Each row was made from one small tree. Brackets hold a mark, then the marks that hang from it, in the order of their numbers. Every link used is in the known rows. Write each row's tree.
Known rows:
(j264 (j260 j436) j530): [ -0.6  -0.2  -7.6  -0.8  -0.7  -5.6  -0.7   1.1 -10.6  -9.1  -5.7 -23.4
  -4.0   4.8   5.3   1.0  -6.2 -12.1   6.1 -11.1 -18.9  -7.9  -1.6]
(j520 (j260 j570 j862)): [  0.9  -0.4   5.2   0.6  -6.6   3.4   2.3   4.7   0.9  -7.4  -5.7 -49.4
   6.1   0.2  -5.1  -5.5  -8.2 -11.5   0.9  -6.8   6.6   5.9   4.7]
(j520 (j260 j570)): [  0.7  -3.7   6.0   1.2 -11.0   1.6   3.9   9.6  -2.4 -12.6  -6.5 -19.5
   2.4   0.5  -2.7  -6.4  -5.8  -8.0   1.8  -7.7  15.2   7.1   0.0]
(j570 j530): [ -2.9   4.3 -15.4   0.3 -10.7  -2.1  -7.5  -2.4   1.7  -0.1  -7.9   0.0
  -3.8   3.6   0.2  -7.3  -1.7  -1.5   1.0  18.4  -2.5  -1.5  -2.7]
(j570 (j530 j263)): [ -4.5   7.5 -19.5  -1.7   1.3  -7.3  -0.2  -3.4  -3.0   1.2 -12.0   1.8
  -4.1  10.9   1.2  -6.9  -4.2   0.2  -1.4  15.3 -13.1   3.1   6.0]
(j260 j436 (j570 (j530 j263)) j862): [ -1.5  11.9 -18.4  -2.2  10.9  -2.0  -3.6  -1.3   1.2  -9.8 -20.8 -72.8
   3.6  14.4   8.8  -5.5 -15.3 -20.5   5.3  12.4 -14.8  -2.4  12.0]
(j263 j530): [  4.3  -1.2 -12.0   2.6  -1.1   0.0   7.8  -4.1  -3.5   6.5  -6.6   4.7
   0.5   7.1 -12.0   1.5  -2.7   4.0   3.5   0.9  15.2  -3.4   2.1]
(j530 j436): [ -1.1   1.0  -3.6   0.1   7.3  -2.2   2.0  -1.5  -3.5   2.2  -3.5  -1.6
  -6.2  -1.9 -11.6  -0.6  -0.7  -8.4   8.0  -3.7  20.8  -0.3  -2.5]
(j264 j260 (j530 j263)): [ -2.8   0.4 -11.8  -0.4   9.1 -12.6   8.7  -1.5 -17.1  -0.2  -4.4   1.9
  -5.2  12.0  -5.6   1.3  -8.3   0.1  -2.3 -16.5 -16.5  -0.1   3.8]
(j264 (j260 j570 j862) j530): [  0.1   1.4  -5.3  -0.3   6.3  -3.9  -1.5  -2.1 -11.5  -4.5  -7.3 -50.8
   4.1   7.8  -4.3   2.4 -13.3 -11.2   0.2 -21.2   8.0  -6.0   1.0]
(j263 j828): [ 1.7 -4.4  4.0 -0.4 -1.4 -2.8  0.2 -5.9 -8.0  5.8  2.8 11.1 -0.9 23.5
 -5.7  1.2 -0.4  4.4  3.0  0.3 -3.7 -5.6 -0.5]
(j263 j260): [ -0.4  -1.6   7.2  -0.8  -1.5   9.2   0.1   4.9  -6.7 -11.9  -4.7   4.7
  -2.4  -0.6  -8.0   0.7  -5.0  -3.6  -2.5  -1.1  16.3  14.0   1.1]
(j260 j436 j570 j862): [  3.4   4.6   0.3  -0.4  11.3   4.9  -2.7   1.9   3.8 -10.7  -9.6 -75.4
   6.3   2.5   9.0   1.4 -11.1 -19.8   6.6  -2.9  -1.9  -4.7   7.0]
(j570 (j530 j263 j436)): [ -6.1   8.2 -23.5  -1.1   8.7  -8.6   2.9  -3.4  -7.7   2.8 -13.7   0.8
 -11.6  10.0 -11.0  -7.3  -3.5  -7.8   7.2  12.3   7.1   2.9   5.0]
(j530 (j263 j828) j436): [ -0.7  -0.1  -4.0  -2.1  16.7  -7.7   9.4  -8.0 -16.3   8.7  -3.2  10.0
  -8.1  28.9 -18.8   1.9  -3.9  -3.1  10.5  -5.0   5.5  -1.2   5.5]
(j264 (j260 j436 j570)): [  5.0  -0.9   7.9   0.7  -6.8  -2.1  -2.4  12.2  -8.2 -12.6 -11.4 -43.6
   3.8   4.0  10.4   3.2 -12.6 -19.4   6.8  -5.6   3.3  -5.4   0.4]
(j862 (j260 j436)): [  2.6   2.6  -0.7  -0.4   7.1   1.2  -3.2  -1.3  -5.5  -6.5  -3.9 -25.9
  20.2   0.1   7.0  -0.4  -7.4 -10.8   8.0   2.9 -13.7 -17.7  -2.4]
(j263 j260 j530): [  3.6  -1.6  -5.5   1.5  -4.4   9.1   7.4   1.9 -10.6  -6.5 -10.6   9.0
  -3.3   6.0 -18.7   3.7  -8.1   0.4   1.7  -0.2  33.2  10.9   3.5]
(j520 (j260 j436 (j570 j530) j862)): [ -0.5   5.1 -10.0   1.1 -16.5   2.5  -6.9   3.9   5.2 -14.8 -16.5 -75.0
   3.1   5.1   5.4 -12.2 -11.0 -22.7   6.6  14.1 -11.0   2.4   3.3]
(j263 j260 (j530 j436) j828): [  4.4  -5.5  -5.3   2.4   1.0   4.7   9.4  -5.5 -22.7   0.8  -9.7  20.4
  -9.8  28.4 -36.6   5.4  -9.7  -3.2  13.1  -3.3  46.5   5.2   1.1]
(j530 (j263 j828)): [  1.8  -1.0  -0.4  -1.5  10.2  -7.6   7.2  -7.6 -10.5   7.4  -0.4  14.4
  -0.7  29.8  -5.8   1.8  -2.3   5.2   1.7  -2.8 -14.0   0.2   6.8]
(j264 j260): [  2.8  -2.4   5.1   1.1 -13.3  -5.4  -0.9   4.8  -7.9   2.2   0.0   1.0
  -0.4   1.4  -1.0   1.1  -4.2  -2.1  -1.8  -3.6  -2.3  -2.4  -4.7]
(j570 (j530 j436)): [ -4.4   5.6 -19.1  -0.3  -2.8  -3.1  -5.4  -2.6  -4.6   1.9 -10.4  -1.9
  -9.7   1.3 -10.5  -7.2  -2.9  -8.6   9.4  15.8  17.1  -1.4  -3.8]
(j264 (j260 j862) (j530 j436)): [ -2.9   3.0 -11.7  -0.4   8.4  -7.1   0.6  -7.0 -12.9   5.4  -1.9 -33.1
  -7.5   5.3 -17.9   1.0  -7.5 -13.2   7.4 -16.6   6.0  -7.1  -0.8]

Which tree is each row?
[ -3.1   8.8 -21.7  -2.8  17.2  -7.6  -1.1  -2.7 -17.4  -5.4 -22.9 -21.7
  12.7   9.8 -11.6  -7.9 -16.5 -14.7   9.5   6.6  29.2 -11.5   1.1] -> (j862 (j260 (j570 (j530 j263 j436))))
[ -2.9  12.4 -13.7  -1.5   4.7   4.6  -3.2  -0.8  -2.7 -13.3 -17.7 -49.3
  -2.8  12.6  -1.3  -3.2 -13.6 -16.8   0.1  17.3 -19.4  11.6  13.4] -> (j570 (j530 (j263 (j260 j436 j862))))
[  7.6  -4.8  -2.1   1.4  -5.0   8.5   7.7  -2.1 -14.3  -7.8 -10.5  -2.5
  -1.9  31.3 -16.8   6.7 -11.4  -7.2  10.3   2.9  12.6   1.7   3.3] -> (j263 (j260 j436) j530 j828)
[ -2.8   7.4 -14.1   0.4  -6.3  -4.0   1.4   1.4  -0.1  -6.1 -16.7 -49.9
   0.1  12.5  -4.4 -11.9 -10.3 -11.4  -1.2   8.3  -7.2   8.8   9.5] -> (j520 (j260 (j570 (j530 j263)) j862))
[ -2.4   8.7 -16.9  -0.7   5.5  -0.1  -8.8  -3.6  -2.3  -2.5 -17.5 -51.4
  -3.5   5.4 -11.1  -7.0 -11.4 -18.3   9.2   9.2  30.2  -2.9   1.3] -> (j260 (j570 (j530 j436)) j862)
[  7.9  -4.6   0.5   0.8  -0.3   9.7   6.1   1.5 -16.9 -16.2 -19.0 -23.3
   0.1  31.7 -14.5   7.1 -16.1 -13.4  13.2  -2.3  33.5   2.4   5.2] -> (j263 (j260 j436 j570) j530 j828)
[ -3.9   2.7 -19.7  -2.0   7.0 -10.6   1.6 -10.2 -14.7   8.5 -10.7  11.1
 -11.9  32.4 -16.9  -6.8  -4.3  -4.7  10.4  11.7   3.1  -2.2   3.8] -> (j570 (j530 (j263 j828) j436))
[  0.3   4.2 -13.9  -1.8   4.7  -5.2  -1.8  -3.0 -11.0  -9.0 -19.6 -29.6
  -0.6  35.1   5.0  -5.6 -12.9 -12.7  10.3  12.1 -11.2  -6.2   8.4] -> (j260 j436 (j570 (j530 (j263 j828))))
[ -2.8   1.7  -5.1  -0.2  -8.6   9.3  -9.8   7.4  -7.9 -19.6 -20.2 -13.8
  -2.8   4.7  -3.6  -5.8 -13.1 -11.2  -0.5  11.8  33.5  12.0   0.1] -> (j263 (j260 (j570 j530)))
[  3.5   2.4   1.9  -1.5  11.0   1.8  -3.4   4.1  -7.5 -14.5 -10.7 -46.4
  25.8   1.9   9.4   1.6 -13.3 -17.6   9.2  -2.4   7.1 -16.8  -2.6] -> (j862 (j260 j436 j570))
[ -3.4   6.1 -13.1  -0.1  -9.3  -0.5  -4.0   0.8  -2.3  -5.9 -15.1 -52.1
  -6.2   3.1 -14.9 -13.0  -9.3 -19.3   9.6   7.6  24.3   5.1   0.2] -> (j520 (j260 (j570 (j530 j436)) j862))
[  2.7  -1.4  -9.2   1.9   2.6   6.9   9.7   1.5 -14.4  -4.2 -13.7   9.5
  -9.5   6.4 -29.8   4.4  -8.7  -8.0  10.1  -2.7  50.0  11.7   2.0] -> (j263 j260 (j530 j436))
[ -0.2   9.5 -17.4  -3.1  13.2  -4.4  -4.5   0.9 -10.1 -14.9 -23.9 -45.0
  20.0  12.0   9.7  -6.9 -17.6 -17.8   7.8  14.0  -4.5 -14.7   4.3] -> (j862 (j260 j436 (j570 (j530 j263))))
[ -3.5   7.4 -10.6  -1.3   2.5   8.7  -9.4   2.0  -9.8 -14.2 -21.5 -45.6
  -5.2   3.4 -18.4  -5.1 -17.1 -22.0   7.2   8.4  45.9  11.7   2.6] -> (j263 (j260 (j570 (j530 j436)) j862))
[ -1.1   4.2  -8.9   1.4 -17.8   0.6  -6.3   2.2   3.5  -7.4 -14.1 -48.1
   1.6   4.4  -2.8 -13.2  -7.8 -11.7   1.0  10.6   4.1   5.5   0.9] -> (j520 (j260 (j570 j530) j862))
[  0.0   7.0 -12.6  -1.5   0.2   0.8 -11.1   1.2  -6.9 -14.3 -19.5 -45.7
  21.8   5.0  10.4  -8.1 -14.3 -18.5  10.6  15.6   5.1 -18.5  -4.0] -> (j862 (j260 j436 (j570 j530)))
[ -0.7   6.7 -10.8  -0.3  -9.2  -5.6  -8.7   0.6  -9.9   0.0 -17.4 -51.1
  -3.8   6.0 -12.1  -6.1 -13.4 -19.3   8.1   6.1  26.6  -6.2  -2.3] -> (j264 (j260 (j570 (j530 j436)) j862))
[ -2.3   5.6  -9.6  -2.4   1.0   1.8  -1.4  -8.2 -12.4  -0.7 -10.6 -11.1
  -3.3  35.6 -16.4  -4.3 -12.3  -2.2  -1.9  15.1  -7.2   9.4   9.8] -> (j570 (j530 (j263 (j260 j862) j828)))
[ -3.0  -2.9 -13.3  -2.5  19.5  -9.4   8.3 -12.0 -16.0   3.1  -1.7  12.6
  -6.3  33.2  -9.3   1.6  -4.0   5.8   4.2 -14.5 -16.2  -3.9   6.0] -> (j264 (j530 (j263 j828)))
[ -1.6   6.4  -0.2  -2.5  26.2   6.0   6.2   3.5 -12.9 -12.9 -16.5 -47.0
  -5.5   9.6 -21.1   6.5 -18.1 -19.7   4.8 -11.3  38.6  16.2  13.0] -> (j530 (j263 (j260 j570 j862)) j436)
[  1.4   5.8  -6.7  -0.4 -16.1  -4.1  -9.4   0.6  -6.2  -1.8 -14.5 -49.5
   2.8   8.9  -0.5  -7.2 -14.0 -12.3  -0.1   8.6   8.9  -6.5  -0.1] -> (j264 (j260 (j570 j530) j862))
[  5.0  -1.4  -3.7   1.3  -0.4  11.4   7.2   5.9 -13.0 -13.9 -18.2  -9.7
   1.1   8.5 -16.8   5.2 -13.6  -6.5   3.1  -5.8  51.5  12.2   3.8] -> (j263 (j260 j570) j530)
[ -2.9   1.1  -8.6  -1.2  -3.4   0.2  -0.2  -4.2 -16.8  -5.0 -11.8  18.1
  -8.0  34.8 -13.6  -6.5  -9.7  -0.3  -0.5  14.3  -0.8  10.3   6.8] -> (j570 (j530 (j263 j260 j828)))
[  6.5   3.5  -4.4   1.6   6.6  13.4   4.8   3.6  -7.0 -17.4 -19.9 -65.6
   5.0   9.5 -10.8   6.7 -18.7 -20.1   8.5  -1.7  28.7   6.5   9.8] -> (j263 (j260 j436 j570 j862) j530)
[ -0.8   6.9 -12.5  -0.5  -1.9   2.4 -10.4  -3.3   2.3  -3.8 -14.0 -51.3
   4.3   6.2   0.7  -6.0 -10.1 -10.6   1.7  12.3   9.4  -2.4   1.4] -> (j260 (j570 j530) j862)
[  1.5   2.3   3.5   1.4  -7.6   3.5   1.5   3.7   6.1  -6.0  -0.5 -55.6
   1.8   1.1   2.4  -4.9  -2.2 -15.3   3.9   1.3 -26.7   3.5   7.4] -> (j520 (j260 j436 j862))
[ -3.3  -1.2 -10.1  -1.1   4.3  -8.4   3.0  -2.7 -18.5   0.8  -3.2  -2.8
 -10.6   4.0 -14.2   0.6  -6.5  -9.3   8.6 -16.7  14.8  -4.1  -4.4] -> (j264 j260 (j530 j436))
[ -4.7   6.9 -12.4  -2.7  25.9   5.9   7.3  -4.2  -9.4 -16.7  -9.9 -49.5
  -4.0  13.2  -4.6   3.3 -13.8 -15.3   2.0 -11.0 -19.1  11.6  14.6] -> (j264 (j530 (j263 (j260 j436 j862))))
[ -1.5   1.9  -9.2   1.3 -20.6   0.8  -3.8   9.3   1.1 -18.6 -18.7 -44.3
  -0.8   2.9   8.8 -12.5  -7.2 -19.6   7.1  13.7  -1.6   2.6  -0.4] -> (j520 (j260 j436 (j570 j530)))
[  1.5   7.1   2.8  -2.7  19.0   9.1   4.7   7.7  -5.9 -22.9 -17.3 -67.9
   2.8  10.2   0.7   5.4 -18.3 -22.6   2.1  -5.5   3.6  12.7  17.0] -> (j530 (j263 (j260 j436 j570 j862)))
[  2.2   3.3   5.1  -1.6  13.1   4.5   4.8  -4.2 -11.0  -7.6  -6.3 -37.0
  -0.3  32.1  -8.6   5.0 -13.5 -12.0   4.2   0.0 -19.9   7.5  14.7] -> (j530 (j263 (j260 j436 j862) j828))
[  4.6   3.3   5.1   0.8  -6.3  -2.2  -3.2   2.5  -1.1   0.0  -1.8 -54.4
   3.5   4.0   5.2   2.8  -8.8 -15.5   2.2  -0.7 -24.8  -6.9   3.9] -> (j264 (j260 j436 j862))
[  2.1   3.1  -7.3   0.8 -18.0  -4.5 -10.2   8.8  -7.2 -14.3 -20.1 -42.9
   0.0   7.1  10.7  -7.1 -13.8 -20.4   7.2  13.3   0.8  -7.9  -3.6] -> (j264 (j260 j436 (j570 j530)))
[ -0.3  -1.5  -9.0  -1.8   8.7 -12.5   7.5  -5.5 -21.5  -1.9  -4.8 -11.4
  -5.2  37.1  -1.2   4.1  -9.6  -7.0   7.5 -14.7 -32.9  -9.8   4.3] -> (j264 (j260 j436) (j530 (j263 j828)))
[ -1.5   9.5 -17.8  -1.4   6.9  -3.0  -2.0   4.0  -2.4 -14.8 -22.6 -43.5
  -1.8  13.0  11.9  -5.2 -12.4 -17.3   6.4  11.2  -7.7  -0.2   8.1] -> (j260 j436 (j570 (j530 j263)))
[ -2.5   5.1 -17.3  -2.5   5.8  -3.3  -9.6  -2.2 -14.3  -6.3 -19.1 -23.1
  14.4   3.1  -9.0  -9.0 -13.7 -15.1  12.3   9.5  38.4 -15.6  -7.4] -> (j862 (j260 (j570 (j530 j436))))
